Every row comes from one small tree of marks. The marks that hang from a mark follow it in brackets, in alphabetical order. Every link used is in the known rows. Which tree was each row made from?
Known rows
topun{nukofuv tifi{rimafu}}: [ -44,  164,   63,  -46,  262, -114,  277, -189, -349,  -39,  -10,  168,
  248,   26,  -29,   39,   63,  -26,  168, -147, -145,  -32, -221,  138,
  405,  130, -103,   43,  240,   67,  -24,  -77,   23,  -77]
nukofuv{sesaze}: [ -31,  308,   72,  -34,  -89,  -41,  225, -208, -237, -214,  -84,  108,
   17,  -31,   45,  -10,  147, -127,  167,  -29,  -47,  -97, -171,   76,
  439,  115,  -85, -176,  262,  -93,  -23, -253,   75, -192]
topun{nukofuv tifi{rimafu{boset} sidi}}: [ 107,  250,   48,   -3,  309, -159,  298, -120, -230,   95,   -7,  104,
  204,  184,  154,  211,  157,   48,  -50, -179, -103,  -35,  -41,  173,
  203,  198, -104,   31,  218,  190,   21,   19,    4,   53]
sitiz{nukofuv}: [-107,  334,   32,  -42, -102,   37,  135, -240, -237, -178,  -82,  150,
  -77,  -26,  107,   37,  106, -201,  208, -120,   28, -138, -134,   95,
  486,   39,  -61, -248,  290,  -75,   71, -147,   89, -217]
rimafu{boset{sitiz{nukofuv{sesaze}}} togi}: [ 272,  287,   31,  -46, -210,  -39,  164, -375, -141, -157, -369,   19,
  -14,   59,  402,  366,  142,  -66,  -68,  -57,  209, -131,  -54,   34,
  291,   -7,  -80, -270,  264,   70,  152, -180,  222,  -63]
topun{tifi{rimafu sidi}}: [ -27,  275,   11,  -18,  259,  -64,  268,  -48, -198,   39,  111,  270,
  210,  203,   -8,   78,   77,  -43,   51, -178, -186,  -31, -214,  154,
  324,  167,  -71,  -20,  319,  100,  -37,   13,  -38, -116]
tifi{rimafu{togi} sidi topun{nukofuv}}: [ 104,  346,   14, -107,  178,   -9,  307, -142, -189,  -68,  -53,  265,
  304,  118,  182,    2,   86,  -24,  -91,  -80, -169,   18,  -43,   64,
  233,  246, -215,  230,  413,  201,    5,   44,  -22,   45]
nukofuv{sesaze{tifi{rimafu}}}: [ -35,  194,   50,   35,   97, -144,  324, -109, -300,  -57,  -65,  182,
  264,   26,  -66,   -2,   67,  -14,  161,  -58,  -56,  -82, -314,   77,
  403,   48,  -29,  -92,  253,   95,  -72, -175,   19, -138]
tifi{rimafu}: [-157,  212,   46,  -51,   24,   31,  175, -235, -310, -138,  -33,  246,
  114,   59,  -35,    0,   26, -206,  180, -168, -222, -151, -175,   98,
  541,  180, -155,  -87,  320,  -94,  114,  -89,  -16, -256]
tifi{rimafu{boset} sidi topun}: [  58,  379,    2,  -30,  123,  -30,  238, -109, -117,   75,  -43,  172,
   92,  207,  208,  120,  168,  -57,  -76, -120, -168,  -42,   73,   98,
  302,  237, -171,   68,  303,  100,  116,   -6,  -85,  -31]
nukofuv{topun{tifi{rimafu sidi}}}: [  91,  266,   12,   18,  236, -163,  328,    7, -170,   57,   52,  185,
  232,  181,  -33,    8,   81,   39,   -1,  -89, -100,   18, -270,  142,
  251,   82,   21,  -32,  311,  179,  -98,  -99,    2,  -59]
rimafu{togi}: [ -79,  229,   37, -124, -131,  139,  178, -324, -209, -319,  -73,  222,
  140,   17,  157,   82,   78, -239,   19, -167, -168, -150, -106,  107,
  442,  303, -175,  -82,  380,  -68,  118, -154,   50, -196]
togi{rimafu}: [-139,  395,  -14,  -57, -163,   32,  146, -194, -235, -309,  -89,   71,
  -95,  -35,  167,   62,  226, -232,   90, -201, -197, -257,  -49,  194,
  488,  290, -190, -161,  292, -120,  147, -189,   67, -308]
sidi{tifi{rimafu{togi} topun}}: [  -9,  341,  -39,  -75,  102,  145,  284, -131, -122, -123,  -53,  357,
  238,   76,  123,  -16,   48, -143,  -38, -136, -244,   27,  -59,   23,
  310,  267, -196,  220,  455,  170,   83,  -38,  -81,   20]
boset{sitiz{nukofuv}}: [   8,  342,   -7,  -70, -111,    5,  117, -274, -175, -108, -157,  128,
 -126,   -1,  241,  186,   95, -150,  166, -142,  105, -142, -149,   86,
  512,  -65,  -33, -280,  265,  -86,  112, -108,  134, -238]
boset{sitiz{nukofuv{sesaze topun{tifi}}}}: [ 296,  307,   30,   33,   19, -251,  284, -117, -131,    8, -229,  -27,
   -4,    0,  178,  117,  136,  128,  110,   66,  320,   41, -340,   73,
  267, -255,  172, -258,  200,  147, -140, -299,  238,  -57]
sitiz{nukofuv{sesaze{tifi} topun}}: [ 134,  293,   39,   73,  -57, -218,  347,  -58, -200,  -79, -199,    8,
   91,  -74,   66,  -33,  153,   75,  143,   94,  268,   -8, -309,   77,
  268, -171,  156, -269,  222,  184, -179, -352,  177,  -39]
sesaze{tifi}: [-145,  239,   15,  -36,    6,  -20,  258, -150, -189, -151,   16,  156,
  137,  -24,   88,   49,  139, -114,  126, -151,  -73, -126, -194,  152,
  458,  173,  -26, -108,  240,    3,    8, -186,    4, -191]
sitiz{nukofuv{sesaze}}: [  19,  352,   60,   -5, -122,  -63,  185, -211, -247, -170, -155,  102,
  -60,  -42,   62,    7,  121, -110,  222,    2,  121,  -77, -190,   53,
  413,  -58,  -26, -287,  271,  -35,  -39, -244,  149, -149]
sidi{tifi{rimafu{boset togi}}}: [  26,  244,    5,  -32,   24,  128,  234, -252, -171, -146, -137,  268,
  178,  133,  171,  198,   64, -183, -111, -241, -239, -120,   18,   77,
  280,  335, -213,   36,  378,  129,  221,  -31,  -36,   16]
sesaze{nukofuv{topun{tifi}}}: [  44,  241,   37,  -16,  100, -153,  349, -128, -245, -109,  -85,   19,
  131,  -64,   89,  -44,  154,   47,   84,  -20,   43,  -12, -172,  130,
  357,   77,   45,  -18,  233,   96,  -71, -286,  122,  -42]
rimafu{boset{sitiz{nukofuv}} togi}: [ 145,  268,   -3,  -92, -195,   50,  110, -411, -126, -165, -299,   78,
  -35,   85,  444,  405,  109, -155,  -73, -179,  112, -187,    0,   81,
  372,   79, -108, -232,  293,   22,  247,  -94,  164, -117]
teki{togi{rimafu{boset}}}: [ -99,  468,  -69,  -26, -265,   67,   87, -273, -263, -383, -215,  -57,
 -148,  -51,  448,  194,  324, -234,   41, -283, -196, -384,   95,  153,
  475,  386, -252, -216,  157, -126,  317, -140,  126, -155]
togi{rimafu{boset{sitiz{nukofuv}}}}: [  80,  427,  -61,  -31, -226,  -43,   78, -274, -158, -145, -309,  -63,
 -271,   26,  462,  378,  253, -140,   -8, -213,   72, -289,   63,  170,
  398,   83, -133, -325,  206,  -26,  269, -136,  189, -234]

Which tree is each row?
[ 181,  386,  -39,   -5,    8, -180,  295,  -84,  -94,   38, -202,   53,
   38,  -44,  285,  118,  182,  107,  120,   61,  290,   39, -222,   38,
  328, -190,   83, -110,  210,  183, -108, -207,  135,  -41]
boset{sitiz{nukofuv{sesaze{tifi{topun}}}}}
[ -17,  272,   16,  -82,   56,   69,  233, -190, -203, -152,   -9,  338,
  262,  196,   79,   92,   24, -177,  -57, -189, -241, -121, -123,   95,
  335,  282, -194,  -22,  435,   67,   84,   38,  -18, -130]
tifi{rimafu{togi} sidi}
[ 208,  288,   55,   72,  212, -255,  391,   30, -182,   70,  -19,  133,
  250,  158,  -68,  -33,   99,  129,   17,   34,   -1,   74, -329,  108,
  166,   -4,   62,  -72,  285,  223, -208, -173,   63,   10]
nukofuv{sesaze topun{tifi{rimafu sidi}}}
[ 126,  250,  -15,  -51,   12,   99,  209, -284, -104,  -89, -200,  237,
  120,  159,  314,  339,   41, -130, -150, -255, -146, -135,    5,   57,
  306,  240, -182,    6,  336,  113,  260,   23,    7,  -17]
sidi{tifi{rimafu{boset{sitiz} togi}}}
[  25,  241,   30, -121,   98,   29,  271, -274, -285, -146, -136,  229,
  305,   16,  139,   -9,   46,  -94,   12,  -74, -169,  -10,  -75,   46,
  369,  237, -241,  224,  390,  120,   63,  -69,   -2,  -17]
tifi{rimafu{togi} topun{nukofuv}}
[ 108,  385,   22,  -36,  207,  -96,  277, -122, -185,   82,  -76,  109,
  127,  136,  241,  109,  184,   13,  -66,  -99, -116,   -9,  107,   94,
  250,  213, -182,  140,  257,  156,   66,   18,  -60,   61]
tifi{rimafu{boset} sidi topun{nukofuv}}
[  30,  334,    2,   -8,   31, -117,  347,  -52, -146,  -67,  -55,  100,
  159,  -62,  117,  -41,  205,   34,   99,   44,   40,   34, -187,   80,
  349,   67,    4,   33,  251,  126, -141, -270,   17,  -52]
nukofuv{sesaze{tifi{topun}}}
[ 102,  286,   23,   30,  292, -206,  405,    4, -245,   59,  -26,  142,
  251,  113,   19,  -47,  101,  118,    9,  -57,  -43,   27, -195,  119,
  231,   63,   29,   32,  298,  227, -107,  -95,   48,   20]
sesaze{nukofuv{topun{tifi{rimafu sidi}}}}
[  40,  389,  -45,  -63, -202,  -30,  112, -279, -134, -195, -231,  -58,
 -193,   43,  431,  353,  266, -158,  -64, -248,  -84, -299,   73,  200,
  438,  263, -191, -202,  202,  -95,  280, -155,  113, -267]
togi{rimafu{boset{sitiz}}}
[ -36,  117,   22,  -83,  137,   40,  241, -263, -264, -141,  -27,  285,
  346,  121,   13,  123,   -2, -127,   29, -181, -211,  -69, -251,  121,
  394,  241, -144,   34,  386,   84,   55,  -83,   28, -119]
topun{tifi{rimafu{togi}}}
[  82,  381,   64,  -55,   37, -116,  301, -163, -233, -133, -125,   24,
   67, -117,  145,  -97,  199,   11,  125,   70,   22,   49,  -78,   49,
  343,   80, -111,   70,  238,   24, -100, -246,   67,   -8]
tifi{topun{nukofuv{sesaze}}}
[ 125,  341,   66,   48, -129, -148,  258, -143, -228, -135, -237,   15,
  -41,  -65,   56,  -68,  126,  -17,  169,   97,  204,  -30, -232,   47,
  333, -135,   75, -291,  262,   36, -103, -346,  185, -107]
sitiz{nukofuv{sesaze topun}}
[   3,  369,  -29,   11,  127,   51,  252, -115, -109,   14,  -73,  200,
   53,   86,  169,   73,  149,  -98,  -20, -144, -193,  -12,   77,   66,
  307,  238, -161,  140,  299,  126,  152,  -66, -112,   28]
sidi{tifi{rimafu{boset} topun}}
[ -33,  403,   -5,  -50,  152,   -7,  251,  -49, -145,   17,   51,  271,
  144,  152,   80,  -35,  105,  -79,   31,  -94, -196,   -1,  -79,   86,
  367,  186, -142,   85,  363,   77,    5,    4,  -87, -104]
tifi{rimafu sidi topun}
[  77,  251,   90,  -18,  139, -171,  322, -171, -281, -107,  -53,   34,
  144,  -68,   54,   15,  187,   52,  153,  -16,   40,   21, -227,  126,
  310,   64,  -30,  -44,  190,   68, -164, -242,  112,  -22]
topun{nukofuv{sesaze} tifi}
[  66,  380,   -8,   16,   13, -140,  308,  -48, -157,  -28, -125,   82,
  100,  -67,  138,  -18,  196,   57,  161,   80,  201,   49, -195,   53,
  309, -103,   60,  -85,  254,  202, -145, -255,   95,   -9]
sitiz{nukofuv{sesaze{tifi{topun}}}}
[  40,  306,   22,   51,  170, -177,  373,   24, -207,   22,    4,  218,
  276,  141,  -29,   19,  111,   50,   61,  -66,  -53,  -36, -275,   99,
  269,   61,   -7,  -85,  271,  183, -136,  -69,   -3,  -52]
nukofuv{sesaze{tifi{rimafu sidi}}}
[ 136,  247,   74,   31,   44, -199,  341,  -95, -179, -101,  -91,   17,
  133,  -12,    8,  -26,  154,   58,   96,   65,   78,   39, -296,  106,
  286,   10,   74, -128,  223,   90, -173, -363,  121,  -69]
nukofuv{sesaze topun{tifi}}
[  68,  209,   -4,  -24,  106,  -21,  310, -151, -153,  -36,  -59,  223,
  352,  234,  210,  278,   99,  -52, -195, -215, -157, -128,  -65,  152,
  212,  300, -127,  -11,  328,  254,  109,   29,  -23,    1]
sesaze{tifi{rimafu{boset togi} sidi}}
[  10,  247,   24,   65,   68, -158,  302, -108, -317,   -9, -156,  166,
  198,    7,  -44,   18,   60,    8,  219,  -16,  101,  -69, -335,   57,
  375, -123,   33, -198,  251,  166,  -88, -171,   99,  -87]
sitiz{nukofuv{sesaze{tifi{rimafu}}}}
[ 116,  157,   18,  -15,   95,  -61,  271, -201, -263,  -85, -178,  189,
  290,   88,   18,   66,  -13,  -32,   39,  -55,   30,  -14, -308,   81,
  276,    3,    8,  -91,  376,  236,  -16, -176,  133,  -44]
sitiz{nukofuv{topun{tifi{rimafu{togi}}}}}
[  31,  397,   18,  -57,  231,  -77,  296,  -62, -212,   26,    3,  199,
  180,   78,  120,  -53,  123,   -6,   38,  -70, -148,   26,  -44,   85,
  305,  156, -164,  168,  323,  126,  -34,   22,  -49,   -4]
tifi{rimafu sidi topun{nukofuv}}
[  68,  274,   20,    6,   36, -119,  245, -123, -199,  -66,  -95,   67,
   40,  -11,   67,   32,  128,  -11,  140,  -20,  138,  -13, -263,  131,
  325,  -71,  111, -199,  258,  110,  -81, -263,  136, -101]
sitiz{nukofuv{topun{tifi}}}
[  28,  467,   14,  -85,  122,  -50,  284,  -73, -117,  -50,   26,  129,
   60,   14,  227,  -33,  220,  -21,    7,  -56,  -71,   30,   18,  106,
  291,  190, -118,  104,  298,   86,  -63,  -58,  -10,   -5]
tifi{sidi topun{nukofuv}}
[  25,  272,   42,  -22,  344, -140,  311,  -68, -264,   54,   73,  204,
  246,  128,   18,   61,   99,   29,   61, -153, -144,    3, -185,  159,
  277,  138,  -82,   42,  264,  160,  -88,   26,    0,   -9]
topun{nukofuv tifi{rimafu sidi}}
[  38,  350,  -15,  -28,  320, -159,  386,   31, -182,  109,   40,  194,
  319,   74,  118,  -25,  150,   95,   13,  -73,  -85,   51, -122,  117,
  246,  125,  -75,  197,  277,  270, -117,   15,  -63,   59]
sesaze{tifi{rimafu sidi topun{nukofuv}}}
[  64,  367,   -5,   -6,  201,  -18,  295, -129, -173,   27, -115,  133,
   94,   21,  208,   60,  165,  -23,   -8, -119, -145,   24,  112,   63,
  259,  208, -184,  216,  270,  183,  106,  -44,  -82,  131]
sidi{tifi{rimafu{boset} topun{nukofuv}}}
[ 203,  446,  -28,   22, -229, -139,  132, -248, -173, -149, -388, -126,
 -243,    2,  417,  333,  277,  -59,    4, -105,  187, -237,   10,  123,
  329,  -14, -102, -354,  178,   16,  161, -216,  241, -174]
togi{rimafu{boset{sitiz{nukofuv{sesaze}}}}}
[  29,  349,  -22,  -99,  100,   65,  266, -131, -133,  -78,   -8,  323,
  278,  177,  146,   37,   67, -117,  -94, -105, -219,  -14,  -66,   71,
  296,  270, -198,  147,  453,  154,   44,   22,  -61,  -51]
tifi{rimafu{togi} sidi topun}
[ 109,  208,   12, -124, -174,   78,  139, -411, -113, -208, -230,   88,
   39,   89,  422,  373,  112, -169, -137, -205,  -37, -198,   13,  106,
  400,  254, -177, -129,  285,  -37,  276, -114,   91, -155]
rimafu{boset{sitiz} togi}
[  11,  477,  -98,  -50, -276,   34,   67, -297, -197, -326, -286,  -73,
 -196,  -12,  584,  326,  311, -185,  -13, -294, -110, -379,   62,  142,
  496,  293, -225, -236,  124, -137,  354,  -91,  166, -180]
teki{togi{rimafu{boset{sitiz}}}}
[ 186,  294,   56,   60,   21, -211,  295,  -87, -200,  -50, -166,    8,
   49,  -24,   33,   -7,  147,   69,  153,   94,  233,   46, -312,   84,
  246, -160,  151, -232,  234,  150, -182, -341,  193,  -38]
sitiz{nukofuv{sesaze topun{tifi}}}
[  55,  291,    4,   46,  219, -224,  448,   38, -250,   34,  -54,  136,
  304,   67,   37,  -73,  101,  121,   -6,  -53,   -5,  -42, -195,  107,
  257,   62,   49,   16,  283,  266, -100,  -93,   35,    7]
sesaze{nukofuv{topun} tifi{rimafu sidi}}
[ 137,  382,    5,   29,  113, -159,  288,    0,  -97,   21,   -8,  105,
   43,   99,  114,   47,  160,   34,   38,  -29,  133,   31, -215,  159,
  183,  -50,  132, -192,  288,  205, -144, -161,  110,  -24]
sitiz{nukofuv{topun{tifi{sidi}}}}
[  -2,  452,    3,  -49,  122,   21,  296,  -75, -114,  -99,  -10,  166,
   20, -102,  204,  -77,  199,  -51,   76,  -77, -100,   70,   25,   78,
  299,  179, -122,  189,  295,   98,  -27, -118,  -50,   73]
sidi{tifi{topun{nukofuv}}}
[ 196,  426,  -55,   12, -233, -142,  129, -223, -131, -135, -385, -151,
 -246,    8,  442,  308,  251,  -59,  -65, -116,  164, -242,   26,  158,
  323,    8,  -43, -324,  207,   51,  212, -241,  224, -183]
togi{rimafu{boset{sitiz{nukofuv{topun}}}}}
[  17,  435,  -44,  -41,  171, -118,  404,   38, -109,   11,   32,  142,
  181,    7,  248,  -34,  250,   84,  -18,  -55,    9,   28,  -29,  113,
  279,  152,   -9,  137,  285,  230, -104,  -81,   -6,   38]
sesaze{nukofuv tifi{sidi topun}}
[ -69,  326,  -21,  -54,   96,  -83,  369,  -87, -199,  -88,  -54,  104,
  176,  -92,  203,  -55,  208,   28,   86,  -42,    4,  -19,  -59,   97,
  406,  145,  -26,  142,  242,  136,  -36, -190,    8,  -31]
sesaze{nukofuv tifi{topun}}
[  29,  303,   23,   39,  -37, -140,  287, -109, -229,  -99, -120,   92,
   83,  -56,   80,   41,  144,   -8,  197,   -5,  187,  -59, -265,   84,
  359,  -91,   77, -253,  221,  120, -111, -241,  133,  -94]
sitiz{nukofuv{sesaze{tifi}}}
[ 263,  265,   10,  -54, -215,  -38,  167, -357, -105, -138, -367,    0,
  -17,   61,  425,  329,  101,  -62, -132,  -73,  197, -132,  -40,   72,
  288,   10,  -24, -242,  287,  101,  191, -200,  205,  -65]
rimafu{boset{sitiz{nukofuv{topun}}} togi}
[-134,  187,   19,  -17,  162,  -93,  352, -139, -370,  -68,  -68,  184,
  272,  -19,   16,  -17,   68,  -27,  153, -144,  -98, -131, -184,   95,
  473,  117,  -67,   15,  257,  105,   22,  -91,   19, -114]
sesaze{nukofuv tifi{rimafu}}
[ -29,  285,   20,  -47,   42,    5,  193, -237, -207,  -15, -122,  121,
   83,   96,  158,  102,  129, -122,   24, -113, -170,  -83,   28,   86,
  439,  229, -190,   63,  272,   17,  179, -125,  -60, -105]
tifi{rimafu{boset} topun}
[ 179,  266,   18,   19,  -40, -138,  164, -265, -200,   32, -334,   16,
  -42,  100,  238,  251,   50,  -23,   30,  -77,  137, -123, -102,   73,
  385, -113,   -8, -253,  223,   61,  187, -140,  129, -118]
tifi{rimafu{boset{sitiz{nukofuv{topun}}}}}
[ 170,  243,   26,   41,  208, -177,  311,  -52, -134,  103,  -27,   79,
  179,  234,   98,  159,  140,   56, -108, -106,  -70,  -24, -117,  164,
  186,  140,    1,  -50,  249,  205,   11,  -98,    3,   10]
nukofuv{topun{tifi{rimafu{boset} sidi}}}
[ 154,  220,   11,  -23,  192,  -88,  346,  -73, -151,  -26,  -19,  245,
  362,  216,   44,   71,   39,   12, -122,  -95, -124,   17, -256,  125,
  173,  180,  -28,   29,  398,  254,  -70,  -71,   32,   -8]
nukofuv{topun{tifi{rimafu{togi} sidi}}}
[  30,  279,    6,   30,  201, -145,  376,  -76, -243,   64,  -64,  119,
  235,  130,  186,  160,  157,   51,  -53, -176,  -62, -130,    1,  140,
  280,  194,  -64,    1,  230,  225,   55,    5,    1,   17]
sesaze{nukofuv tifi{rimafu{boset} sidi}}
[ -48,  357,   -4,  -23,  117, -105,  378,  -22, -183,  -60,   36,  142,
  159,   16,  177,   21,  206,   21,   27, -132,  -14,  -89,  -89,  145,
  312,  153,   -3,  -36,  258,  151,  -70,  -53,   36,  -36]
sesaze{nukofuv tifi{sidi}}
[ 166,  283,   -5,  -19,   34, -160,  224, -152, -125,   -4, -153,   31,
  -16,   19,  209,  170,  109,   46,  101,  -42,  223,  -10, -279,  118,
  349, -158,  136, -229,  218,   97,  -36, -219,  174, -112]
boset{sitiz{nukofuv{topun{tifi}}}}
[ 106,  346,   -1,  -19, -121,  -98,  178, -220, -151,  -94, -222,   44,
 -107,  -11,  236,  122,   87,  -54,  110,  -44,  192,  -91, -194,   76,
  418, -127,   55, -288,  247,  -15,   55, -221,  171, -186]
boset{sitiz{nukofuv{topun}}}
